Each row was made from one walk, in order. Every step used is in the known rows, and no mark comes twice. Write each row's walk.
Known rows
vafe/mome/delo/degap/gonof: [ 1.63 -4.81 -3.41  2.19 -2.24  0.06 -1.07 -1.56  0.85  1.19  2.94 -1.67
 -1.82  1.58 -0.63 -0.77  3.07 -0.08 -1.23  2.45  0.84]
degap/gonof/pabif: [-4.02 -2.65 -3.66  2.73 -0.48 -0.14 -0.03 -5.08  1.94  0.16 -0.61  0.46
  1.57  1.07 -3.15  1.75 -1.92  3.40  1.42  3.81  0.87]
delo/degap/vafe: [-1.69 -0.11 -1.09 -0.59 -0.18 -1.05  3.01 -3.02  0.15  0.24 -0.03 -1.26
 -0.11  3.02 -1.69 -1.08 -1.14  1.66  3.85 -2.54  3.57]
vafe/mome/delo/degap: [ 2.40 -3.92 -2.58  0.94 -2.60  0.08 -1.27 -0.38  0.39  1.36  2.81 -1.63
 -2.11  1.35  0.23 -0.53  3.48 -0.77 -2.32  1.72  0.75]
gonof/degap/vafe: [ 0.92 -2.57 -2.34 -0.38 -2.85 -0.90  2.29 -5.07  1.88 -0.42  1.25 -3.15
  0.20  3.57  0.33  2.02 -3.90  3.35  2.30 -3.21 -0.23]
mome/gonof: [ 0.24 -0.44 -2.17  3.80  0.78 -1.69 -1.88 -0.39  0.80  1.11  1.59 -0.07
  1.79  0.84 -0.04 -0.58 -0.03  1.66 -0.24  2.14  1.65]
pabif/gonof/degap: [-0.60 -4.59 -3.42  2.10 -1.54 -0.30 -1.25 -3.57  0.55  0.35  0.17 -2.49
  3.39  1.89 -0.48  2.52  0.87  2.90  1.05  0.33 -2.34]
degap/delo: [ 1.10 -0.92  0.07  1.58  0.25  2.60  1.34 -1.79  1.16 -0.10 -0.70  2.14
 -1.67  1.04 -0.76 -0.35 -0.33 -0.09 -0.08  2.92 -2.59]
mome/delo/degap/gonof/pabif/vafe: [-0.02 -3.29 -3.65  4.06 -1.16 -1.37 -0.67 -1.40  2.08  1.26 -0.26  1.06
  1.00  2.72 -1.42 -3.12  1.13  2.35  0.88  4.14  0.11]
delo/degap/vafe/pabif/gonof: [-3.45 -2.19 -3.25  0.65 -0.81 -1.41  1.42 -4.94 -0.22  1.87  0.14 -0.76
  1.06  4.34 -2.11 -1.02 -0.62  2.05  3.58 -2.08  4.13]
degap/gonof/pabif/vafe/mome/delo: [-2.67 -3.72 -5.35  3.67 -2.98  0.23 -0.76 -5.09  3.08  0.11 -1.22  0.85
  0.18  1.63 -2.83  0.07 -0.08  4.66  0.73  4.13 -0.67]
mome/delo/degap/gonof/pabif: [ 0.08 -3.39 -2.96  3.78 -0.08 -1.47 -0.78 -1.38  1.75  1.75  0.86  0.55
  1.30  2.45 -1.46 -2.07  0.84  1.26  0.56  4.70  0.98]
degap/vafe: [-0.56  0.68 -0.02 -1.52 -0.82 -0.03  2.35 -3.63  2.54 -0.06 -0.99 -1.26
 -2.14  1.61 -1.04  0.09 -2.54  2.86  2.97 -1.92  1.10]
pabif/gonof/degap/vafe/mome/delo: [ 0.47 -5.66 -4.20  1.80 -2.88 -0.14 -0.99 -5.20  2.49  0.89  0.68 -3.60
  1.36  2.84 -0.68  2.38  0.83  4.11  1.26  0.66 -2.16]
pabif/gonof: [-1.48 -2.55 -1.73  1.68  0.00  0.35 -1.69 -1.74  0.46  0.66 -1.15 -0.95
  2.27  0.13 -1.24  1.20  2.36  1.96  0.85  1.72 -1.61]
mome/delo/degap: [ 2.07 -2.24 -1.15  2.46  0.19 -1.42 -0.79  1.11  0.87  1.67  1.15  0.36
  0.50  1.91  0.12 -2.94  1.74 -0.35 -0.13  2.92  0.55]
pabif/delo: [ 1.53 -0.80 -1.08 -1.29 -0.69  2.39 -1.99  1.90  2.01 -1.94 -2.06 -0.73
  0.30 -0.01 -0.87 -2.85  2.90 -0.32 -0.23  2.62 -1.29]
mome/delo/degap/gonof: [ 1.00 -3.44 -2.38  4.29  0.71 -1.54 -0.57 -0.65  1.60  1.38  1.40  0.35
  0.84  2.18 -0.96 -3.29  1.19  0.50  1.47  3.92  0.72]
gonof/degap/vafe/pabif/delo: [ 0.29 -4.09 -4.30 -0.11 -3.65 -0.55  0.64 -5.81  2.07  0.31  1.12 -2.73
  0.76  4.85  0.05  0.66 -3.00  2.97  1.73 -2.41  0.43]
pabif/vafe/mome/gonof: [ 0.67 -1.20 -4.31  2.28 -4.81  0.35 -1.21 -1.36  1.33 -0.51 -0.98  0.24
 -1.68  0.99  0.07 -2.26  2.73  3.47 -0.61 -1.01 -1.34]
vafe/mome/gonof: [ 1.05 -2.72 -3.30  1.91 -2.24 -0.09 -2.00 -1.45  0.44  1.03  3.10 -1.81
 -1.13  0.61  0.13  1.13  2.20  0.65 -2.45  1.25  1.54]

Write each row's walk
[ 2.03 -4.54 -4.40  2.72 -3.20  0.35 -1.30 -3.35  0.89  0.76  3.79 -2.23
 -0.93  2.20  0.44  1.97  1.01  1.28 -2.38  1.24  0.09] -> vafe/mome/gonof/degap/delo
[-4.19 -1.98 -4.25  2.59 -1.01 -1.00  1.35 -4.08  0.07 -0.05 -0.92  0.54
  2.13  2.88 -3.13 -0.96 -0.32  3.09  3.08  0.80  2.57] -> delo/degap/gonof/pabif/vafe
[-3.53 -4.46 -4.45  2.76 -1.16 -0.77 -3.22 -4.07 -0.71  3.35  0.33  0.96
  2.42  2.56 -0.75  0.18  1.09  0.81 -0.54  1.02  1.00] -> vafe/pabif/gonof
[-1.22 -1.31 -2.78  0.36 -1.22 -1.16  1.97 -3.68  0.29  0.77  1.46 -2.18
 -0.69  3.26 -1.56 -0.44 -0.16  1.96  2.67 -1.94  4.31] -> delo/degap/vafe/mome/gonof
[ 0.34 -0.83 -1.83 -1.73 -0.88  1.70  0.04 -0.19  2.13 -1.77 -2.10 -1.63
  0.19  2.05 -2.10 -3.66  2.11  0.80  2.47  0.88  1.17] -> pabif/delo/degap/vafe
[ 1.48 -2.05 -1.59 -0.90 -2.79  0.43  1.00 -3.70  3.34  0.81  0.74 -2.24
 -4.01  2.02 -0.58  0.14 -0.32  2.43  0.68 -0.27  0.66] -> degap/vafe/mome/delo
[ 1.71 -4.16 -4.40  2.21 -3.30 -0.55 -1.73 -2.60  0.47  0.81  4.06 -3.00
 -0.30  1.78  0.65  2.03  1.11  1.36 -2.25  0.21  1.08] -> vafe/mome/gonof/degap
[-0.73 -1.30 -2.94 -0.62 -3.06 -0.07  0.70 -5.34  3.06  0.93  0.69 -2.30
 -2.46  2.26 -1.45  2.18 -1.33  4.09  0.32 -0.19  2.31] -> degap/vafe/mome/gonof/pabif
[-4.02 -2.31 -4.73  3.23 -2.05  0.05  0.10 -5.21  2.43 -0.39 -2.13  1.27
  1.13  1.36 -3.18  0.29 -1.27  4.88  1.87  2.88 -0.32] -> degap/gonof/pabif/vafe
[-2.84  0.33 -2.88 -0.71 -4.51  0.30 -0.44 -2.23  1.44  0.06 -3.71  1.88
  0.53  1.14 -1.46  1.67 -0.27  4.33 -2.00  1.10 -1.09] -> gonof/pabif/vafe
[ 0.39 -3.67 -2.97  2.76 -0.60 -1.61 -0.92 -2.22  1.89  2.80  0.62 -0.06
  0.55  3.65 -0.79 -2.68  1.12  1.52  1.19  2.52  1.36] -> mome/delo/degap/vafe/pabif/gonof
[-2.36 -0.79 -3.85 -1.09 -5.81  0.82 -0.81 -2.78  1.37  0.22 -2.75  1.05
 -0.55  1.16 -1.36  2.34  0.89  4.02 -3.08  0.98 -0.98] -> gonof/pabif/vafe/mome
[-0.85 -4.34 -3.46  1.35 -1.91 -0.32 -0.21 -5.33  1.82  0.26 -0.28 -3.09
  2.30  2.66 -1.02  2.52 -0.34  4.25  2.54 -0.54 -1.75] -> pabif/gonof/degap/vafe
[-2.72 -4.34 -5.23  2.10 -1.18  0.11 -2.61 -2.97  0.02  1.54  0.14  0.86
  1.99  3.62 -1.74 -3.58  1.37 -0.38  0.78  1.76  2.77] -> vafe/pabif/delo/degap/gonof
[-1.72 -0.26 -4.19  3.33 -2.40 -1.48 -2.15 -2.00  1.90  1.11 -1.00  1.28
  2.19  1.61 -1.10  0.67 -0.21  4.64 -1.61  2.89  0.91] -> mome/gonof/pabif/vafe
[ 1.52 -2.04 -3.81  1.63 -5.02  0.42 -0.70 -0.60  1.35 -0.25 -1.20  0.46
 -2.30  1.58  0.09 -3.39  3.58  2.47 -0.53 -0.64 -1.84] -> pabif/vafe/mome/delo/degap
[-1.21 -1.21 -1.94 -1.07 -1.56 -0.60  2.58 -3.56 -0.03  0.39  0.87 -2.18
 -1.32  2.95 -1.61 -0.34 -0.22  1.38  2.77 -2.69  3.75] -> delo/degap/vafe/mome
[ 0.54 -0.88 -3.26  0.40 -5.16  1.11 -0.36 -1.18  0.93 -0.99 -1.71  0.29
 -2.57  0.61  0.14 -1.87  2.75  2.67 -0.51 -2.02 -2.09] -> pabif/vafe/mome
[-1.49 -1.70 -2.75 -1.02 -2.09  0.50 -0.04 -4.71  2.78  1.07 -1.16 -0.53
 -1.34  3.40 -1.40 -1.78 -1.39  2.27  2.03 -0.69  2.07] -> degap/vafe/pabif/delo
[-2.15 -1.42 -3.26 -0.12 -2.00 -1.10  1.73 -4.45  0.58  1.04  0.95 -1.88
 -0.36  3.54 -2.18  0.77 -0.50  2.73  1.76 -1.12  4.50] -> delo/degap/vafe/mome/gonof/pabif
[ 0.89 -2.82 -2.26  2.26 -0.63 -1.76 -0.28 -1.60  1.78  2.65  1.13  0.15
 -0.29  3.57 -0.43 -3.14  0.33  0.88  0.97  1.96  1.89] -> mome/delo/degap/vafe/pabif
[-1.67 -0.73 -2.30 -2.28 -2.76  1.75 -1.98 -0.76  2.15 -0.48 -3.00  0.26
  1.37  0.77 -2.06  1.71  0.98  1.90 -2.87  4.28 -0.32] -> gonof/pabif/delo
[-2.51 -0.68 -2.77 -2.56 -2.91  1.21 -0.54 -2.13  2.20 -0.36 -3.06 -0.37
  1.37  2.26 -2.92  1.20  0.45  2.75 -1.01  3.03  1.42] -> gonof/pabif/delo/degap/vafe
[-2.43 -6.18 -5.44  3.56 -2.25 -0.29 -2.49 -5.87 -0.27  3.09  1.01  0.60
  2.62  4.07 -0.45  1.01  0.07  1.40 -0.44  1.06 -0.37] -> vafe/pabif/gonof/degap/delo
[ 0.25 -3.10 -4.44  0.79 -3.52  0.74 -2.94 -1.73  1.41  0.72  1.58 -1.76
 -0.48  0.98 -0.87  1.97  2.56  1.62 -3.90  3.34  1.35] -> vafe/mome/gonof/pabif/delo
[ 1.09 -2.52 -3.82  4.24 -0.81 -2.35 -1.40 -2.22  0.94  0.83  3.00 -1.65
  3.05  2.50  0.72  0.71 -1.58  2.63 -0.04  0.84  0.88] -> mome/gonof/degap
